Each row was made from one path, in order. Every step used is in the known rows, and no mark comes twice. Write each row's path.
(in the rows, 128 means zero)
Known rows
a/y/x: [130 154  95 143 118 105 113  79 136 145 173 163 144 110 149 109 147 146
 139 120 129 110  96 151 141 143 182 139 111 130]
x/p/z/a/y: [ 94 162 110 127 102  68  91  97 105 143 151 161 140 142 164  87 127 123
 136  92 117 105  86 160 128 109 158 177 153  76]
z/a/y/x/p/n: [126 167 125 128  98 102 109  66 129 121 163 164 126 135 146  90 150 149
 129  82 123 142  74 123 137 100 155 166 139 105]
n/y/z/a: [ 94 148 127 109 102  83 150  87 116 146 159 181 132 112 151  78 146 145
 152 115 180 117  92 172 142 137 170 190 138  83]
a/y: [135 155 101 126 109  93 105 118 101 142 165 168 143  88 154 105 145 140
 144 112 120 119 104 155 138 154 184 148 118 119]
p/z/t: [105 169  98 107 106 116  80  97 110 139 149 119 150 123 115  71 117 154
 125 121 103  78 107 145 148 171 160 194 157  96]
t/z/p/a/y/n: [124 138 138 145 114  78 103 120  74 134 167 157 190  97 154  79 133 141
 137 120 101 118  47 106 115 140 185 144 125 123]
x/y/a/z/p: [101 133 127 163 112  97 116  96  96 117 154 147 127  98 144  81  89 131
 125 107 124  77  47  98  99 132 204 179 134 142]
a/z/t: [111 156 118 131 110 113 107 115 124 153 157 116 135 103 126  79 120 150
 131 125 144  73 105 100 143 185 179 205 153 108]
n/y: [149 146 120 104  82  81 110  84 109 124 163 175 146  87 132  82 136 146
 144 108 140 133  88 164 138 159 198 168 119 113]
n/p/a/y/z/t: [ 64 167  97 151 129  93 120  99 104 156 182 151 149 112 172  99 165 146
 157 109  89 107  58 167 143 170 164 188 153 129]
n/p/z: [119 159  78 126 101  92  95 101 109 127 147 140 162 124 128  61 114 134
 119 135  84 106  83 164 137 162 191 136 125  98]
n/p/x: [132 154  90 103  90 113 115  96 119 123 171 146 156 126 141  67 122 132
 122 126  85 110  81 116 145 181 198 124 111 106]
y/x/p/a: [129 139 124  82  80 102 100  72 121 105 191 142 148 129 143  60 140 136
 122 121 113 115  60 115 131 147 179 156 161 142]
n/p: [132 147 101 119  90 107 108 116 106 121 160 164 147  96 130  64 133 139
 116 128 109 127  87 140 141 174 199 139 114 119]
z/p: [128 137 119 111  85 125  93 102  84 124 154 154 140 104 117  62 122 120
  95 121 121  91  97  98 134 167 197 152 131 116]
x/y: [132 158 127 107  90 100 110 110  93 116 158 157 143  85 150  95 116 154
 139 115 123 128  81 139 128 145 184 146 135 110]
z/a/y/x: [112 152 108 130 117 109 134  82 139 149 168 173 117 120 159 109 152 147
 140 118 163 115  98 151 140 129 158 176 108 111]
a/y/z: [104 162  95 146 129  86 125 109 105 161 164 168 154 110 162 100 147 140
 153 122 124 101 105 160 142 145 184 130 134 108]
x/y/n: [139 160 143 127 101  91 139 123  96 113 171 167 153  85 151  86 120 167
 134 118 116 168  50 121 130 133 183 130 132 121]
a/y/n/p: [133 156 109 176 118  76 135 125 110 134 174 187 160  90 161  90 149 146
 134 113  93 172  47 142 138 142 192 119  99 131]
y/n: [153 147 130 111 103 105 133 130 106 120 175 164 151  92 131  60 136 156
 119 131 123 159  74 112 143 155 186 134 125 121]
n/y/a: [139 129 115 107  94  91 112  87 120 102 170 192 133  83 132  71 141 155
 148  99 139 135  63 178 128 147 200 192 111 145]
y/z/p/a: [ 94 141 117  96 105 109 117  94  76 132 174 143 151 118 142  56 135 118
 115 139 113  81  72 112 129 165 183 159 162 122]
n/y/x/p: [139 141 128 129  70  77 103  40 141 112 172 170 153 124 132  78 132 141
 129  92 139 123  67 141 137 125 199 148 140 127]
t/z: [144 137 119 102  94 108  85 130 101 129 141 147 181  98 119  67 122 158
 137 138 136  86 120 126 135 164 193 137 124  94]
x/p/n/y: [161 162 138 103  63  73  86  68 100  96 156 167 159 102 119  62 129 146
 133  72 100 159  65 140 137 127 197 158 150 106]
n/p/z/a/y: [ 91 165  81 146 119  79 111 103 113 147 146 165 137 127 163  95 133 128
 141 115 111 119  80 188 130 131 164 171 112  81]
p/n/y: [169 166 121  96  85  86 103  77 103 105 154 163 149  87 117  70 136 159
 143  96 110 164  82 156 141 146 197 170 125 106]
y/x: [140 142 105 106 101 124 115  83 138 124 167 149 142 115 121  75 135 151
 120 139 138 106 100 127 145 159 184 139 121 128]

Which path is each row?
[108 130 124 127  96 116  91  87  93 104 145 146 176 128 137  78  85 148
 133 103  93  62  56  89 107 131 197 138 124 120] | t/z/p/x/y/a
[110 143 115 142 121 103 114  94 137 155 147 163 156 125 150 105 141 162
 151 125 169  85 109 146 134 126 163 161 105  91] | t/z/a/y/x
[113 167 131 101 104  89 146  75 109 132 151 171 133 112 134  67 147 159
 148 103 151 148  85 160 143 129 165 188 141  76] | p/n/y/z/a
[105 158 121  99 111 104 110 109 112 141 177 105 134 102 141  73 129 146
 146 133 130  81  77 114 132 195 167 229 164 120] | p/a/z/t
[119 146 112 110 102  93  95  95  72 132 174 158 143  94 159  92 144 113
 128 111 101 106  65 130 120 158 183 175 135 134] | z/p/a/y
[130 130 124 119  87 118  74 114  81 129 135 142 179 106 110  59 111 135
 106 127 129  65 111  93 126 161 199 138 127  98] | t/z/p
[102 138 115 136 123 122 114 115 132 132 163 131 119 100 124  67 124 159
 134 114 137  75  80 110 130 174 179 228 142 142] | y/a/z/t
[140 162 117 132 104 107 101  93  89 127 143 117 142 107 107  56 102 124
 102 122 104  94  87  71 125 159 205 160 141 103] | a/z/p/n
[ 91 150 129 153 121 104 119 106 123 124 162 132 121  92 144  94 104 171
 151  99 130  85  56 122 118 149 178 219 150 137] | x/y/a/z/t
[113 136 109 141 114  97  85  68 102 141 163 141 180 120 145  96 133 135
 138 127 116  68  72 123 119 140 186 148 123 126] | t/z/p/a/y/x
[114 153 115 111 108  99 120 119 107 146 159 180 121  96 164 101 151 139
 144 110 155 123 103 156 136 141 161 189 117  97] | z/a/y
[123 135 133  87  95 117 105 135 106 134 139 155 154 106 129  66 128 159
 137 136 170  92 117 124 134 155 166 176 126  73] | t/z/a
[136 141 121 115  78 110  98  76 133 113 172 153 147 130 127  64 129 140
 108 113 126 106  86 106 141 139 189 130 147 128] | y/x/p
[102 143 119 142  94  86 118  65  92 142 154 170 156 112 132  73 125 123
 126 107 140  92  82 133 136 146 205 153 138 108] | n/y/z/p
[ 94 169 124 149 111  73 147 108 105 121 154 160 146 122 159  75 108 158
 131 120 107 168  27 154 125 109 160 153 128  85] | x/y/n/p/z/a
[ 96 163  85 137 130  94 117  66 141 155 155 150 131 147 152 105 133 141
 142 127 141  96  99 177 134 116 149 171 119  92] | p/z/a/y/x
[111 145 102 125  98 108 126  89 118  92 173 165 145 119 160  84 111 155
 144 100  75 124  30 136 120 143 194 141 111 140] | n/p/x/y/a
[111 132 103 132 109 117 117  83 121 128 164 130 137 137 134  56  95 114
 115 121 102  50  66  67 115 163 209 166 124 133] | y/a/z/p/x
[129 144 107  86  91  99 111 112  95 112 179 154 146  95 146  62 146 135
 129 133  99 137  56 150 132 183 186 164 130 131] | n/p/a
[152 148 127 113  87 120  68 105  75 113 124 133 183 105  92  49 110 148
 105 117  99  90 100  82 129 150 196 137 132  91] | t/z/p/n
[122 153 133 132 117  92 150 133 110 145 174 187 129  95 168  94 155 153
 138 113 147 167  70 135 138 127 157 171 112 107] | z/a/y/n
[151 157 121 133  85 106 103  26 117 109 153 154 149 118 100  71 125 142
 112  96 115 128  66 120 136 132 200 157 118 123] | z/p/n/y/x
[124 137 124 111 103 108 113 113 103  98 166 173 129  86 148  86 121 164
 144 104 123 125  54 152 117 135 185 169 129 145] | x/y/a
[151 155 121  98  85 129  87  91  77 110 146 143 144 102 102  54 122 133
  90 110  91 118  88  90 134 156 193 154 135 111] | z/p/n
[124 157 105 104  83  84  72  95 102 119 152 136 164 137 127  55 107 126
 115 113  92  95  91 135 134 138 186 140 166  94] | x/p/z
[126 151 100 109 119  93 113  76 126 137 191 153 143 110 164 104 158 142
 155 129 115 119  69 161 131 150 173 163 124 143] | p/a/y/x
[ 98 164  94 119 122  83 108 106 109 151 148 157 132 125 160  97 132 134
 146 119 130 103 102 180 132 125 153 184 128  75] | p/z/a/y
